In the rows, 128 means zero.
Known rows, with every step that occurs:
savude/bitil/viko/moli/metan: [141 170  92 143  89 147 101 115 142 130 115 136  56  73 142 140 138 149
 159  86 104 101 120  53  84 156 158 163 111 166]
metan/liti/savude/bitil/dalit: [122 148  80 183  89 178 174 131 132 108  94  96  76 151 128 130 114 155
 118  71 137 154 140 132 102 110 161 111 104 142]
bitil/viko: [150 141 142 142  88  81 115 137 146 138  84 124  79  83 133 127 105 130
 160 124  94 114 103 101  89 118 131 163 110 148]
folam/metan/liti/savude/bitil: [132 171  97 142 114 134 112 152 100 111 138 114  87 136 141 129  98 198
 101  55 106 171 104  97  97  72 121  85 120 158]
bitil/dalit/folam/metan: [172 108  87 119 108 117 157 121 147 144 113 113 106 110 146 140 141 122
 169 111 100 163 106 125  91  84 144 136  99 126]
metan/liti/savude/bitil: [115 148  88 183  97 175 164 136 127 102 103  96  82 151 128 127 107 167
 104  59 144 143 139 125 111 119 152 102 106 147]
bitil/viko/toruf: [165 154 124 140 107  65 119 126 125 145 108  94  48 103 134 136  98 147
 153 145 101 105  98 113 107 147 105 164 108 131]
moli/metan/liti/savude/bitil: [116 185  92 165  86 117 129 131 100 111 126 100  57 131 120 133 119 161
 147  29 144 128 129 113 130 126 160  90 137 163]
muso/moli: [ 81 141  94 134 120 137 140 113 100 176 129 146 162 123 142 109 167 117
 147 102 139  99 145 120 121 131 149 150  98 127]
dalit/folam/metan/liti/savude: [155 117  93 131 114 110 138 133 131 121 129  90 102 124 148 127 104 172
 116  27 126 147 103 106 109  90 120  83  94 142]
bitil/tilibu/muso/moli/metan/liti: [134 173  76 167  81 134 125 100 109 136  78  92 166  76 140 104  94 144
 152 153  76 114 145 133 139 102 146 162 139 112]
dalit/bitil/viko/moli/metan: [168 161  77 169 100 118  82 137 120 161 100 151  85  74 122 136  72 131
 136 121  84 149 112  75  82 170 139 145  95 140]
savude/bitil: [125 122  94 145 120 190 131 136 147 107 130 134 102  99 128 143 164 172
 135  95 124 110 128  77 109 144 147 138 120 143]
tilibu/bitil/viko: [182 169 138 131 100 139 107 151 130 122 100 169  70  58 137 124 118 171
 118  81  89 160 113 109 142 129 110 163 136 139]
dalit/folam/metan/liti/savude/bitil/viko: [161 118  85 141  97 115 136 138 142 117 116  91  76  97 150 129 107 190
 127  15 112 134  93  79  90  91 129  99  84 154]
liti/savude/bitil/tilibu/muso/moli: [110 147 110 198  92 192 153 118 152 131 150 120 142  89  81 106 105 186
 126 111 125 117 167 105 161 134 139 159  95 121]
liti/metan: [124 163 147 142 118 156 106 100 130 101 186 108 103 114 125 117 106 152
 168  75 106 142 109 146 177 109 143 143 128 131]
folam/dalit: [115  90 116 106 124 170 169 107 131 152  88 108 115 153 108 132 140 138
 117 137 143 142 106 112 113 107  98 106 122 104]
liti/savude/bitil/tilibu/toruf: [119 135 122 172 105 173 161 123 156 106 160 104 125  96  82 126  99 181
 142 112 124 133 156  89 179 146 125 149  95 107]
folam/dalit/bitil: [132  78  83 136 128 194 157 129 128 157  77 120 117 135  93 138 119 157
 106 139 127 162  98  92  97 130  99 100 106  96]
tilibu/bitil/dalit/folam: [191 136 100 124 111 174 152 132 140 128 109 160  89  81 141 134 148 149
 127  83 104 186 128 135 150 121 124 154 125 118]
viko/moli/metan/liti/savude/bitil: [123 218  78 131 104 139 104  77  94 149 145 126  80 145 150 126 101 101
 121  77 144 139 157 114 124 162 159 121 125 155]
liti/savude/bitil: [111 133 131 182 107 183 152 134 155 117 167 128 108 116  79 122 117 181
 115  85 150 128 154 103 152 144 131 134  98 133]
muso/moli/metan/liti/savude: [ 74 180  77 155  93 115 139 114  75 169 126 121 118 133 139 109 152 130
 157  41 151 105 145 121 126 124 166 122 106 148]
dalit/bitil/tilibu/muso/moli/metan/liti: [155 151  40 201  96 163 108 139 106 139  77 116 151  69 117 121  75 168
 130 139  69 147 130 101 112 138 144 137 112 110]
tilibu/muso/moli/metan/liti: [124 160  68 176 105 144 106  77 130 191 106 141 133  80 130  90 106 136
 105  80 116 127 150 148 128 108 133 124 116 144]
savude/bitil/tilibu/muso: [145 136  84 168 100 199 126 120 155 102 105 113 135  60 125 130 130 185
 140 143  80 108 136  83 125 128 143 165 134 124]

Rows:
[152 115  81 136 110 131 141 136 136 112 131  91  93 114 148 131 115 189
 115  17 125 139 100  88 102  95 127  86  92 148] | dalit/folam/metan/liti/savude/bitil
[159 105 103 109 129 100 123 131 136 130 143 108 118 105 148 130 121 165
 128  55 118 134  97  97 112  99 113  99 104 136] | dalit/folam/metan
[130 133  73 181  86 174 182 129 142 106  92  85  74 146 133 130 115 158
 119  50 143 148 137 128 102 112 162 108  93 141] | metan/liti/savude/bitil/dalit/folam
[164 168  72 189  88 125  95 139 117 154  94 136  73  88 116 130  56 139
 125 102  95 158 118  82  84 164 142 135  84 142] | dalit/bitil/viko/moli/metan/liti/savude
[138 167  91 143 107 138 122 149 105 116 130 112  80 134 142 135 104 186
 114  67 100 182 103 106  89  65 128  93 116 153] | folam/metan/liti/savude/bitil/dalit
[166 122  90 181 103 127 102 165 136 141  85 143  97  72 110 136  83 157
 135 127  81 147 101  78  80 152 130 143  91 130] | dalit/bitil/viko
[109 162 106 198  85 177 144 118 141 131 155 117 128  84  79 110 107 188
 138  93 127 115 165  99 164 138 144 153 103 130] | liti/savude/bitil/tilibu/muso/moli/metan
[121 161  76 189  98 147 113  78 135 191 120 141 131  83 113  83  93 143
 100  74 128 131 159 151 142 110 130 124 108 141] | tilibu/muso/moli/metan/liti/savude
[123 171 125 180  84 149 130 118 149 134 158 132  73  95  90 121  99 164
 136  74 137 121 150  86 135 153 141 148  93 152] | liti/savude/bitil/viko/moli/metan
[ 78 177  68 141  98 112 131 113  70 168 114 123 118 129 156 116 166 123
 164  47 143  99 137 117 112 123 171 122 115 149] | muso/moli/metan/liti
[153 114  53 143 101 186 159 132 153 112 102 110  74  97 152 152 169 167
 158  69 103 138 110  81  71 104 164 134 101 146] | savude/bitil/dalit/folam/metan/liti
[123 182  90 139  96  90 117 127  86 115 107  98  65 136 147 137 126 137
 153  50 133 128 116 125 117 118 158  88 152 161] | moli/metan/liti
[133 125 111 174  98 173 162 133 163 127 164 122  97 107  89 127 120 181
 134  74 134 149 140 100 131 120 139 134  84 134] | liti/savude/bitil/dalit/folam/metan
[119 161  67 194  98 169 114  79 140 184 121 141 123  73 113  90 105 159
 103  62 125 125 159 133 134 115 136 127 107 145] | tilibu/muso/moli/metan/liti/savude/bitil
[146 175  89 155 105 142 107 140 110 112 125 105 103 111 137 121  76 204
  99  79  84 174 109 104 104  63 115  97 126 147] | folam/metan/liti/savude/bitil/tilibu/muso
[127 225  77 134  95 139 109  78  88 139 135 112  93 138 152 128  94 105
 137  98 129 135 156 110 128 158 162 133 130 147] | viko/moli/metan/liti/savude/bitil/tilibu
[128 190  82 181  75 124 122 120 107 111 113  91  73 106 119 123  98 168
 143  53 122 130 136 119 138 116 156 104 141 155] | moli/metan/liti/savude/bitil/tilibu/muso
[123 190  97 170  71 101 123 134 104 113 111  98  39 114 124 132 112 162
 156  27 132 122 120 104 116 122 160 103 130 169] | moli/metan/liti/savude/bitil/viko
[122 130 117 183  99 186 168 129 163 125 155 128 100 117  80 127 124 163
 135 101 141 143 154 115 139 134 147 148  93 130] | liti/savude/bitil/dalit
[130 116 111 182  96 183 176 125 170 126 154 120  99 110  84 128 127 166
 137  82 145 138 153 109 139 134 147 144  82 128] | liti/savude/bitil/dalit/folam
[128 161  54 174  84 190 127 116 129 110  92 104 122  67 141 126 140 186
 153 103  87  99 138  81 116 123 162 155 130 136] | savude/bitil/tilibu/muso/moli/metan/liti
[148 206 117 144  72  75 101  98 118 158 100 121  53 103 144 119  74 102
 151  95 108 127 124 104  94 140 146 154 106 164] | bitil/viko/moli/metan/liti/savude
[155 130  57 197 108 175 110 139 123 146  89 130 175  63 107 117  79 164
 125 169  69 145 133 102 119 144 131 155 106  98] | dalit/bitil/tilibu/muso/moli
[155 121  78 137 102 128 144 139 130 102 121  79 106 107 149 132 109 192
 131  39 109 134 104  86 106  92 131 100  96 138] | dalit/folam/metan/liti/savude/bitil/tilibu
[133 160  84 185  92 151 160 132 124 109  99  81  49 146 130 132  98 176
 111  68 136 134 127 123 107 129 140 113 101 144] | metan/liti/savude/bitil/viko/toruf
[140 176  78 149  83 151 108 115 135 123  97 128  45  83 154 142 134 150
 154  71 101 107 116  58  74 148 164 154 111 170] | savude/bitil/viko/moli/metan/liti
